In the rows, zero is written as 128.
Known rows, with every step that occurs
fomat/refum/nedu: [160 129 110 157 130 137 147 132  95 117 115 140 135 158 142 114 108 132]
zibus/vusi/nedu/refum/fomat: [121  96 103 142  87 114 185 162 172 146 109 163 139 112  84 198 204  79]
zibus/vusi/simad/muva: [115 118 125 115 106 148 132 107 119  95 125 158 157 144  63  85 178 136]
simad/muva: [ 98 138 131 127 111 160 121  94 142  99 138 124 133 122  94 130 139 122]
fomat/refum/nedu/vusi/simad/muva: [178 158  97 178 130 180 157 105 115 100 120 166 182 141 110  51 152 152]
simad/fomat/refum/nedu/vusi: [178 150 110 127  88 151 146 160 174 104 125 151 113 137 129 127 140 167]
nedu/refum: [114 110 110 136 127 131 145 146 159 149 116 112 128  97 119 133 151 129]
nedu/refum/fomat: [109  80 105 173 108 138 127 147 175 151 128 127 114  94 120 165 140 102]
refum/fomat: [126  96 118 161 108 134 111 129 134 134 134 144 114 131 130 159 117 101]
fomat/refum/nedu/vusi/simad: [203 148  92 185 144 144 160 141 101 132 110 175 182 147 151  51 144 159]
muva/simad/vusi/nedu: [101 119  89 137 132 105 167  91  92 165 120 140 115 164 124  84 160  77]
vusi/simad: [140 132 131 158 151 128 140 115 100 126 123 164 152 145 125  53 130 126]
refum/nedu/vusi/simad/fomat: [154 147 120 145 111 185 156 156 179 116 132 184 146 151 115  34 169 156]
refum/nedu/vusi/simad/muva: [154 154 107 166 125 212 149 120 147 115 131 163 187 141 107  38 174 140]
nedu/vusi/simad/muva: [143 153 114 145 132 167 131 105 149 112 132 155 171 114 103  71 169 143]
zibus/vusi/nedu: [142 139 129  96 105 102 182 140 125 121 111 166 154 145  89 163 189 100]
muva/simad: [137  94 106 140 143 113  96  97 113 158 113 136 113 150 140  78 121 113]
refum/fomat/nedu/vusi/simad: [157  84 101 193 166 125 149 110 145 101 116 196 175 142 130 133 129 125]
refum/nedu: [133 124 123 149 124 170 145 141 127 134 126 138 142 153 131  98 133 121]

Rows
[185 158 120 139 119 107 139 126 149  95 124 179 124 123 124  79 140 171]
nedu/vusi/simad/fomat/refum
[135 129 113 164 167 150 155  71 143  66 118 179 195 138  97 108 153 138]
fomat/nedu/vusi/simad/muva
[102 102 127 165 159 115 181  95 167  68 107 186 137 131  86  96 137 122]
vusi/simad/fomat/nedu/refum
[116 113 112 185 122 131 186 133 165 142 115 164 138 106 108 166 161  51]
vusi/nedu/refum/fomat
[140 111 123 113 121 109 144 144 106 128 116 163 153 148 100  81 174 147]
zibus/vusi/simad
[ 76 143  90 135 114 127 214 143 140 150 125 118 133 106 101 137 197  92]
simad/vusi/nedu/refum
[171 146 112 143 145 135 139 141 138 146 121 161 165 119 137  63 162 158]
nedu/vusi/simad
[114  85 112 163 168 109 170 112 158 102 103 139 150 115 113 171 134 122]
fomat/nedu/refum
[ 71 108  84 165  96 137 196 142 151 155 132 130 118 106 103 172 186  71]
simad/vusi/nedu/refum/fomat
[184 110  87 136 104 136 114 126 162 134 111 161 102 158 143  77 134 152]
muva/simad/fomat/refum/nedu/vusi
[177 141 103 170 141 178 157 156 132 152 121 171 185 147 142  37 163 149]
refum/nedu/vusi/simad
[ 82  76  64 176 109 117 168 111 138 190 120 143  99 131 117 122 174  49]
muva/simad/vusi/nedu/refum/fomat
[117  67 116 172 146 114 133  96 139  91 122 171 132 149 127 197 100 102]
refum/fomat/nedu
[110  76 123 119 128  98 182 132 180  73 101 186 140 137  60 123 180 148]
zibus/vusi/simad/fomat/nedu/refum
[121 148 118 155 137 123 201 127 151 137 102 149 153 107 104 139 176  76]
vusi/nedu/refum
[ 95  98 128 134 134 114 165 111 201  73 113 151 114 117  89 174 136 124]
simad/fomat/nedu/refum
[168 135 101 140 112 178 145 170 163 156 128 132 162 136 144 117 159 158]
refum/nedu/vusi
